What can hang from each mark
pena: roget vuvor zesita
bomulen: zata zozok
zozok: roget zesita
vuvor: zozok
zata: tadav zesita
roget: zaned zata
tadav: zozok
zaned: roget

Each row was made from one small tree. The marks that hang from a mark follow it in brackets, in alphabetical order. Every link used is in the known rows. Write each row's tree.
Known rows
vuvor[zozok[zesita]]: [-0.457  0.806  0.336 -0.369  2.203 -1.891 -1.797 -0.906  0.913  1.973
  1.358  1.807  1.593 -0.186  0.370 -0.390  1.207 -0.226 -2.136 -0.408
  0.829  0.691]
zata[tadav[zozok]]: [-1.156 -1.357  2.995 -1.464 -1.226 -1.285 -1.546  2.884  1.335  1.977
 -0.600  0.512 -2.138 -0.574 -1.417  0.332 -1.055 -0.239  0.699 -0.792
 -0.381  1.047]
roget[zaned zata[zesita]]: [-1.160  0.588 -1.893  0.456  1.308  1.375 -1.127 -0.485 -1.724 -0.427
 -2.349  0.223 -0.960  0.718 -1.483 -0.863  1.711 -1.550  1.754 -0.868
 -0.541 -0.716]
roget[zaned zata[tadav[zozok[zesita]]]]: [-2.214  1.237 -1.730  0.960 -2.247  0.810 -2.240  0.515 -2.169 -0.328
 -2.989 -0.923 -2.321  0.471 -2.202 -0.373 -0.490 -2.065  3.569 -1.177
  0.348 -0.055]
zaned[roget[zata]]: [ 4.638  0.187  1.320  1.153 -1.361 -1.092 -0.883 -1.112  2.865  1.026
  0.371  1.912  0.540  2.566 -0.171  0.323  1.574 -0.392 -0.048  0.751
  0.178  0.607]
roget[zata]: [ 0.865  0.187  2.265  1.084 -1.353  1.881  0.387 -0.350  0.933 -1.105
 -1.886  0.703 -1.097  1.569 -0.338 -0.134  2.535 -0.997  1.353 -0.671
 -2.102  0.621]
tadav[zozok[roget[zata] zesita]]: [ 0.428  1.590 -0.616  0.197 -3.369 -1.228 -0.597 -0.386  1.488 -0.814
  0.741 -0.993  0.644  1.236  1.324 -1.389 -0.714  0.872 -2.424  0.331
  2.064  2.583]
tadav[zozok[roget]]: [-0.113 -0.689  0.767 -0.922 -2.310 -0.720  0.858  1.968  2.189 -1.074
  1.549 -1.038  1.080  1.714 -0.314 -1.378 -0.465  0.938 -2.135 -1.137
  1.674  2.437]
bomulen[zozok[roget[zaned zata[tadav]]]]: [ 1.096 -1.405  1.125 -0.333 -0.144  1.324  0.914 -0.561 -0.863 -1.717
 -1.558 -2.215 -0.323  0.870 -0.946  0.022 -0.112 -0.671  2.051 -0.245
  1.122  1.308]
bomulen[zata zozok[roget]]: [ 3.061 -1.222  4.052 -1.498  1.389  1.577  3.518 -0.711 -0.207 -4.029
  2.779 -4.488  1.758 -1.561  1.998  0.311  0.143 -0.549 -0.536 -0.032
  0.769  2.788]
pena[vuvor]: [-3.760 -0.959  1.591  0.006 -1.087  1.984  1.948  0.946  1.368 -0.876
  2.669  1.405  1.468  0.451  2.287  0.563  1.431  1.812 -1.250 -1.313
 -2.133 -0.755]
zozok[roget[zaned zata[tadav]] zesita]: [ 1.362  4.041 -5.086  2.928 -2.687 -2.434 -0.511 -2.573 -0.584 -1.900
  0.345 -0.768  0.403 -0.611  1.149  2.114 -1.127  0.441  1.168 -0.841
  2.989 -0.583]
zata[tadav[zozok[roget]] zesita]: [ 0.528 -1.521  0.925 -2.386  1.032 -3.429 -2.690  2.472  0.836  3.672
 -0.975  0.770 -1.874 -1.818 -0.270 -0.504 -1.943  0.763 -1.974  1.507
  0.618  0.554]
zozok[roget[zata[tadav]]]: [ 2.989  0.518 -0.709  1.861 -2.921 -0.799  1.192  0.330  0.921 -1.906
 -1.054 -0.530 -0.300  0.733 -0.203  1.302  0.092  0.188  1.236 -0.711
  0.440 -0.124]
roget[zata[tadav zesita]]: [ 1.280 -0.495  1.984 -0.107  0.353 -0.226 -2.156  0.343 -0.125  2.081
 -3.700  1.450 -2.983 -0.641 -0.344 -0.012  0.950 -0.967  1.089  1.374
 -2.336 -0.346]
zaned[roget[zata[tadav[zozok] zesita]]]: [ 4.282 -0.610  1.294 -0.207 -0.753 -2.432 -3.132 -0.009  2.039  3.524
 -1.160  1.901 -0.916  1.375 -0.421 -0.545 -0.020 -0.510 -0.743  2.512
  0.330  0.597]
roget[zata[tadav]]: [ 0.890 -0.117  2.422  0.996 -1.829  0.783 -0.872  0.580  0.235  0.247
 -3.202  0.723 -2.689  0.328 -0.992  0.729  1.151 -1.329  2.751 -0.220
 -2.271 -0.086]
pena[vuvor[zozok] zesita]: [-5.509  0.899  0.874 -1.178  3.351  2.065  1.763 -0.606  0.292  0.896
  1.824  3.261  2.018  0.413  3.540 -1.102  0.406  1.239 -1.735  0.033
 -2.122 -0.749]
zozok[roget[zata[tadav zesita]]]: [ 3.253  0.301 -0.992  1.114 -1.375 -1.546  0.295  0.151  0.658 -0.615
 -1.418 -0.062 -0.506  0.067  0.249  0.824 -0.053  0.451  0.049  0.408
  0.406 -0.320]
pena[roget[zata] vuvor zesita]: [-4.760  0.946  0.008  0.957  1.002  5.041  4.738 -2.841  0.474 -0.577
  2.263  2.810  1.381  1.003  1.810 -0.462  0.744  3.004 -2.035  1.023
 -4.362 -2.435]
pena[roget vuvor[zozok] zesita]: [-5.705 -0.038 -0.530 -0.420  3.533  3.376  3.955 -1.810  0.429  1.137
  3.905  3.300  3.039  0.535  1.029 -1.043  0.218  3.072 -3.722  0.690
 -2.961 -2.484]
bomulen[zata[tadav zesita] zozok[roget]]: [ 3.472 -1.864  3.775 -2.669  3.114 -0.492  0.902  0.005 -1.215 -0.795
  0.964 -3.757 -0.138 -3.748  2.000  0.423 -1.436 -0.551 -0.773  2.039
  0.508  1.851]

Write each row's tree
[ 1.929 -0.800  2.225 -1.294  1.632  1.837  3.392 -0.651 -1.302 -4.616
  2.773 -5.066  1.995 -1.504  1.180  0.301 -0.192 -1.028  0.501 -0.919
  1.546  2.290]
bomulen[zata zozok[roget[zaned]]]
[ 0.499  1.785 -3.773  1.298 -0.091 -2.265 -1.909 -0.831 -1.271  0.354
 -0.531 -0.199  1.268  0.094 -0.648 -0.189 -0.379 -0.849 -0.142 -0.304
  2.551 -0.393]
vuvor[zozok[roget[zaned zata[tadav]] zesita]]
[-7.369  0.533 -3.134 -0.079  3.872  3.775  3.790 -1.729 -1.186  0.271
  3.947  2.489  3.303  0.610 -0.230 -1.048 -0.209  2.448 -2.293 -0.568
 -1.823 -3.215]
pena[roget[zaned] vuvor[zozok] zesita]
[ 1.524  1.068 -3.743  1.523 -0.706 -0.492  1.011 -0.429 -0.425 -2.402
 -0.447 -0.920  0.903  0.996 -0.518  0.229  0.490  0.045  0.537 -1.171
  1.627 -0.584]
zozok[roget[zaned zata[zesita]]]
[-0.758  0.734 -0.691 -0.329 -1.992 -2.747 -1.658  1.401  0.580  1.041
  0.441 -0.305 -1.073 -1.082 -0.477  0.907 -2.299  0.381  0.387 -0.841
  1.981  0.730]
zata[tadav[zozok[roget[zaned] zesita]]]
[-4.007 -0.164  0.050 -0.107 -0.071  0.606 -0.133  0.115  0.261  0.811
  2.474  1.610  2.271  0.018  2.521 -0.437  0.917  1.338 -2.655 -0.145
 -0.969 -0.735]
pena[vuvor[zozok[zesita]]]
[ 1.971  0.954  1.133 -0.866  1.078 -0.564  1.053 -1.787 -1.911 -2.669
  2.429 -4.589  0.647 -3.723  2.338  1.720 -2.111 -0.697  0.843  0.336
  2.343  1.813]
bomulen[zata[tadav] zozok[roget[zaned] zesita]]
[-1.424  0.658 -1.353  1.476 -1.393  1.372 -1.064  0.675 -2.035 -0.943
 -3.183 -0.433 -2.289  0.489 -2.803  0.702  0.532 -2.242  4.814 -1.993
 -0.628 -1.139]
roget[zaned zata[tadav]]
[ 1.290  1.309 -3.419  2.279 -2.265  0.283  1.916 -0.266 -0.204 -3.690
 -0.105 -1.370  1.124  1.669 -0.993  0.722  0.608 -0.214  1.721 -2.278
  1.734 -0.362]
zozok[roget[zaned zata]]
[ 1.599  0.829 -3.623  1.425 -1.057 -1.211  0.123  0.224 -0.911 -1.402
 -1.341 -0.892 -0.238  0.154 -0.985  0.805 -0.490 -0.192  1.505 -0.829
  1.555 -1.049]
zozok[roget[zaned zata[tadav zesita]]]
[ 1.815 -2.348  5.985 -3.554  4.390  0.549 -0.046  0.151 -1.211  0.552
  0.446 -2.712 -1.135 -3.995  1.666  0.104 -0.531 -1.270 -0.321  1.971
 -1.074  2.067]
bomulen[zata[tadav zesita] zozok]
[ 4.064  0.677  0.973  0.780 -2.355 -2.392 -2.714 -0.819  2.317  2.491
 -0.327  1.662 -0.599  1.529  0.008  0.254 -0.161 -0.412 -0.087  1.767
  0.901  0.876]
zaned[roget[zata[tadav[zozok[zesita]]]]]
[-1.078  0.305 -1.748  0.369  0.821  0.340 -2.404  0.464 -2.395  0.906
 -3.658  0.254 -2.598 -0.530 -2.112 -0.015  0.328 -1.899  3.166 -0.430
 -0.703 -1.385]
roget[zaned zata[tadav zesita]]
[ 3.153  0.461 -1.090  1.172 -0.976 -0.906  1.124 -0.485  1.146 -1.555
 -0.511 -0.078  0.627  0.904  0.708  0.222  0.939  0.714 -0.895  0.084
  0.517  0.178]
zozok[roget[zata[zesita]]]
[ 4.804 -0.084  1.074  0.420  0.171 -1.778 -1.798 -1.244  2.610  2.329
 -0.023  2.407  0.328  1.879  0.272 -0.166  1.443 -0.180 -1.213  1.874
  0.121  0.448]
zaned[roget[zata[zesita]]]
[-0.311 -1.273 -0.382 -2.202  1.204 -3.276 -2.811  2.517  0.046  3.278
 -0.956  0.345 -1.763 -1.713 -0.846 -0.446 -2.157  0.438 -1.253  0.894
  1.198  0.203]
zata[tadav[zozok[roget[zaned]]] zesita]
[ 4.615 -0.036  1.406  1.069 -1.710 -1.757 -1.745 -0.463  2.392  1.959
 -0.580  1.949 -0.600  1.724 -0.638  0.902  0.636 -0.687  0.928  1.106
  0.060  0.103]
zaned[roget[zata[tadav]]]
[ 2.293 -1.497  1.928 -2.441  3.358 -0.230  0.831  0.094 -2.353 -1.390
  0.976 -4.347  0.011 -3.683  1.153  0.412 -1.709 -1.001  0.233  1.152
  1.322  1.366]
bomulen[zata[tadav zesita] zozok[roget[zaned]]]
[-0.693 -1.895  2.410 -2.983  1.904 -2.750 -3.442  2.534  0.818  4.621
 -1.314  1.503 -2.586 -2.001 -0.485 -0.740 -1.316  0.277 -1.637  1.498
 -0.499  0.705]
zata[tadav[zozok] zesita]
[-2.841 -1.235 -0.609  0.160 -0.881  0.886  1.317  1.456  0.239 -0.592
  2.111  0.612  2.757  0.898  1.509 -0.585  0.659  1.416 -2.216 -0.622
 -0.525 -1.039]
pena[vuvor[zozok[roget]]]
[-2.241  0.218 -1.086  0.715 -2.231  1.498 -1.760  1.574 -2.204 -0.610
 -3.431 -1.121 -2.480  0.981 -3.129 -0.628 -0.215 -2.360  4.085 -1.575
 -0.134 -0.169]
roget[zaned zata[tadav[zozok]]]
[-5.414  0.640  0.156  0.032  2.422  3.803  5.257 -2.442  1.555 -0.129
  4.798  3.353  2.458  0.246  2.036  0.342  0.362  3.949 -3.077  0.033
 -3.490 -2.363]
pena[roget vuvor zesita]
[-4.694 -1.467 -2.773  1.205 -0.839  3.501  1.679 -0.130 -1.961  0.277
  1.035  0.578  0.350 -0.103 -1.764 -0.131  0.141  2.053 -0.940  0.514
 -2.894 -3.964]
pena[roget[zaned zata[tadav zesita]] vuvor]
[ 0.013 -0.295 -2.485  0.238  1.201 -1.209  0.177  1.105 -0.262 -0.558
  0.934 -0.254  2.514  1.197 -1.931 -0.609  0.576 -0.652 -0.506 -1.964
  2.287 -0.226]
vuvor[zozok[roget[zaned]]]
[-1.940 -0.129 -1.520 -0.394 -0.024  0.458 -3.032  1.326 -2.542  1.230
 -3.932 -0.430 -2.782 -0.033 -2.466 -1.366 -0.406 -1.994  2.424  0.057
 -0.227 -0.425]
roget[zaned zata[tadav[zozok] zesita]]
